What can hang from each mark:
J: M T
L: M
E: J L M
R: D M
M: J L T
T: E L
D: R

Known rows, with every way that one mark hangs from another:
[R [M J]]: [ 1.04  0.08 -4.25  1.09 -0.47 -2.76  0.04 -2.49 -0.51 -2.33 -0.31  1.14
 -0.31 -0.99 -0.30  0.01  3.51 -0.18 -1.17]
[M J [T L]]: [ 1.98 -1.62  1.99 -0.72  2.29  0.54  0.10  0.44 -1.01  1.37 -1.69  1.14
 -2.06  0.33  1.18 -0.03  1.33  0.62 -1.64]
[D [R M]]: [-0.06  0.84 -4.23  0.78 -0.43 -3.17 -0.08 -2.46  1.29  4.09 -1.09 -0.35
 -0.74  0.06 -2.31 -0.14  3.68  1.24  1.80]
[R D [M L T]]: [-0.65 -0.63 -3.63  1.23 -1.41 -2.24 -0.76 -1.86 -0.15  3.42  0.33  3.12
  0.63  0.64 -2.01 -0.24  0.90 -4.66  0.17]
[L [M [T E]]]: [ 1.96 -0.60 -1.61  2.35 -0.46  1.96  0.60 -0.02  1.44 -0.60  0.02 -0.61
  2.22 -0.30  2.55 -2.59 -3.94 -0.64  0.34]
[J [M L]]: [-3.02 -1.13 -0.16 -1.45 -0.69 -0.80  0.20 -0.85  0.64  3.41  0.10 -0.45
  0.72  0.65 -0.30 -0.75  0.11 -1.57 -2.41]
[J M]: [-2.57 -1.22 -1.03 -1.63 -0.41 -1.47 -0.62 -0.97  2.52  1.85 -0.12 -0.98
  1.04  0.13 -0.37 -1.19  1.30  1.84 -3.60]
[E [J M T] L]: [-3.95  0.74  3.06 -5.01 -2.72 -0.24 -2.38  1.25  1.80 -0.05  1.30 -2.00
  1.01  1.35 -2.24  1.30  0.86  3.77 -2.69]
[R D [M [J T]]]: [ 0.34 -0.84 -1.32  0.80 -1.75 -3.58 -1.23 -1.61 -0.46 -4.33  0.31  1.54
 -0.86 -1.77 -1.98  1.84  3.08  3.47 -0.67]
[E [J M]]: [-2.16  0.42 -0.45 -3.09 -0.23 -2.20 -1.60 -0.57  2.24 -2.84  1.02 -1.59
  1.10  0.15 -0.58 -0.73  3.19  2.20 -3.33]
[T E]: [-0.18 -0.05 -0.41  0.89  2.66  1.66  1.02  1.04  1.12 -0.29 -0.33 -1.16
 -0.49 -1.07  0.77 -0.74 -1.06  1.95  0.00]
[L [M J T]]: [ 3.57 -1.10 -2.09  2.93 -1.49 -0.15 -0.09 -3.79 -0.53 -3.94 -0.06  1.37
  1.27  0.13  2.29 -1.50 -1.34  0.14 -1.92]
[J T]: [-0.68 -2.38  1.27 -0.93 -0.13  1.09 -0.68  0.52  1.25  0.27 -0.51 -0.68
 -1.22 -0.69 -0.71  1.29 -2.06  6.29 -2.85]
[D [R [M L T]]]: [ 0.01 -0.04 -3.39  1.11 -1.86 -1.56 -0.45 -1.88 -0.87  6.80 -0.88  1.28
 -0.52  1.24 -1.54  0.33  0.20 -4.19  2.28]
[T E L]: [-0.25 -0.09  2.78 -1.53  4.36  1.78  2.03  3.87  1.22  3.53 -1.64 -2.01
 -1.75 -0.68  0.66 -1.20  0.70  1.92  1.24]
[R M]: [-0.58 -0.22 -4.50 -0.15 -0.59 -2.11 -0.16 -1.39  1.77  2.16 -0.42  0.32
  0.29 -0.42 -1.33 -0.67  2.30  0.23 -1.12]
[T [E L [M J]]]: [-1.06  3.84  0.86  1.07  1.51  1.49  1.24  0.11 -1.07 -1.00  1.26  0.17
  1.04  1.20 -0.06  0.50  0.00 -3.33  2.88]
[L [M [J [T E]]]]: [ 2.38 -0.76  1.68  2.15 -1.17  1.46  0.96  0.24 -0.79 -6.84  0.17 -1.62
  0.38 -2.14  2.61 -0.08 -3.00  3.90  0.57]
[M T]: [ 0.46 -1.86 -1.54  0.50  0.60  1.05 -0.91 -0.86  1.19  2.09 -0.55  1.21
 -0.19  0.52  0.19 -0.40 -1.81  1.12 -2.95]
[M [T E L]]: [ 0.42 -1.05  2.62 -1.29  3.32  2.74  0.72  4.18  0.90  4.75 -1.55 -0.93
 -1.22 -0.05  1.44 -1.17 -1.52 -0.29  0.67]

Rows:
[ 0.37 -0.15  2.84 -0.90  1.15 -1.84  0.52  3.74 -0.84 -1.43 -0.75 -0.50
 -1.87 -2.35 -0.85  1.01  3.46  2.03  2.94] => [R D [M [J [T E L]]]]
[ 1.07  2.00 -0.94 -0.43 -2.29  0.52 -1.16 -2.49  1.25 -1.00  1.12  0.21
  2.52  2.54 -0.36 -1.48 -0.63 -0.56 -0.56] => [E J [L [M T]]]
[ 0.35 -1.18  3.68  1.19  0.86  2.72  1.08  1.96 -3.18 -3.75  0.04 -0.51
 -2.01 -1.78  1.62  2.31 -3.51  1.02  0.70] => [M [J [T E]] L]
[ 0.53 -0.20 -0.13  0.98 -2.35 -2.12 -0.13 -1.75 -3.13  0.57 -0.71  0.26
 -2.20 -0.56 -1.52  2.96  1.18  0.34  2.59] => [D [R [M [J T] L]]]
[-2.45 -2.05 -0.27 -1.28 -1.66  0.19 -1.06 -0.50  0.38  4.83  0.10  0.69
  1.39  1.29  0.37 -0.69 -2.23 -3.59 -3.02] => [J [M L T]]
[ 0.28  0.65  0.88 -0.13  1.67  2.61 -0.35  1.81 -1.25 -2.24  0.98 -0.04
 -0.22  0.04  1.28  0.26 -2.64 -3.23  0.74] => [M L [T [E J]]]
[-0.48  1.99 -0.32  0.58 -0.62  0.75 -0.58 -2.05 -0.99  1.33  1.05  2.56
  1.49  2.74 -0.61  0.80 -0.86 -4.17 -0.09] => [E L [M J T]]
[ 1.68  1.15 -2.05  3.06 -0.45 -0.67  0.52 -0.43 -3.44  1.16 -0.59  1.00
 -0.92 -0.36  0.74  0.82 -0.03 -6.16  4.75] => [D [R [M J L [T E]]]]
[ 1.51 -1.54 -0.21  1.96  0.37  1.10  0.03 -2.12 -2.99 -0.92 -0.22  2.52
 -1.10  0.50  1.28  0.92 -1.88 -2.69 -1.80] => [M J L T]
[ 0.80  0.54  3.17 -2.80  3.49  2.02 -0.19  4.60  0.76  0.06 -0.49 -1.50
 -1.06 -0.03  1.16 -0.77  0.47  0.03  0.90] => [M [T [E J] L]]
[ 0.42  2.90 -0.72 -0.55 -1.23 -0.44  0.11 -3.01  1.45 -2.30  1.08 -1.03
  1.93  1.94 -1.10 -1.61  1.59  1.72  0.06] => [E J [L M]]
[ 3.56 -0.25 -1.28  3.73 -0.54  1.37  0.82 -1.29 -0.80 -5.10  0.11  0.19
  1.52 -0.91  3.59 -1.89 -2.81 -1.30  0.41] => [L [M J [T E]]]
[-1.96  0.26  3.28 -1.06  0.22  3.49  0.19  2.84  0.72  2.58 -0.05 -1.55
 -0.60  0.17 -0.85  1.27 -3.18  3.68  0.65] => [J [T [E L]]]
[-1.54  3.53  0.86 -0.75  2.02  1.22  0.95  1.67 -0.67 -3.09  2.28 -1.01
  1.04  0.46  0.15  0.48 -0.83 -4.65  3.06] => [T [E J [M L]]]
[ 1.53 -0.43 -4.12  2.35 -1.02 -3.70 -1.46 -2.83 -0.56 -2.68  0.24  3.49
  0.18 -0.52 -1.05  0.00  3.43 -1.51 -0.92] => [R D [M J T]]
[-2.21  1.26  3.65 -4.90  2.47 -0.52  0.17  4.65  2.03 -0.09 -0.06 -3.62
 -0.01 -0.44  0.58 -1.52  3.50  0.69  0.23] => [T [E [J M]] L]
[-0.44  0.74  2.18  0.32 -2.01  2.84  1.00  1.23  1.18  0.79  0.27 -2.21
  1.52  0.29  0.20 -0.58 -3.98  3.03  1.67] => [J [T [E [L M]]]]
[-1.96  0.39  5.19 -3.16  2.29  2.51  1.11  6.00  1.34  3.50 -0.17 -2.52
 -0.39 -0.32  0.01  0.81 -1.99  1.49  2.49] => [J [T [E M] L]]
[ 2.91 -0.24  1.20  0.23  1.10 -0.96  2.12 -1.60 -0.25 -1.37 -1.39 -0.71
 -0.53 -0.10  1.44 -1.90  2.62  2.20 -0.01] => [T [L [M J]]]
[-0.88 -0.08  2.40  0.02 -0.93  0.81  0.34 -0.50 -2.54 -2.27  1.13  0.87
 -0.45  0.24 -0.14  2.88 -2.37 -0.99  0.06] => [E [M [J T] L]]
[-0.19 -0.81 -0.40  1.16 -2.02 -2.93 -0.38 -1.60 -2.38 -2.77  0.49  2.07
 -1.21 -1.19 -1.95  2.30  1.83 -0.02  0.40] => [R D [M [J T] L]]
[-0.08 -0.70 -4.59  1.14 -1.10 -3.05 -1.73 -1.70  1.73  1.95  0.08  2.57
  0.88  0.04 -2.12 -0.74  2.08 -1.18 -0.99] => [R D [M T]]
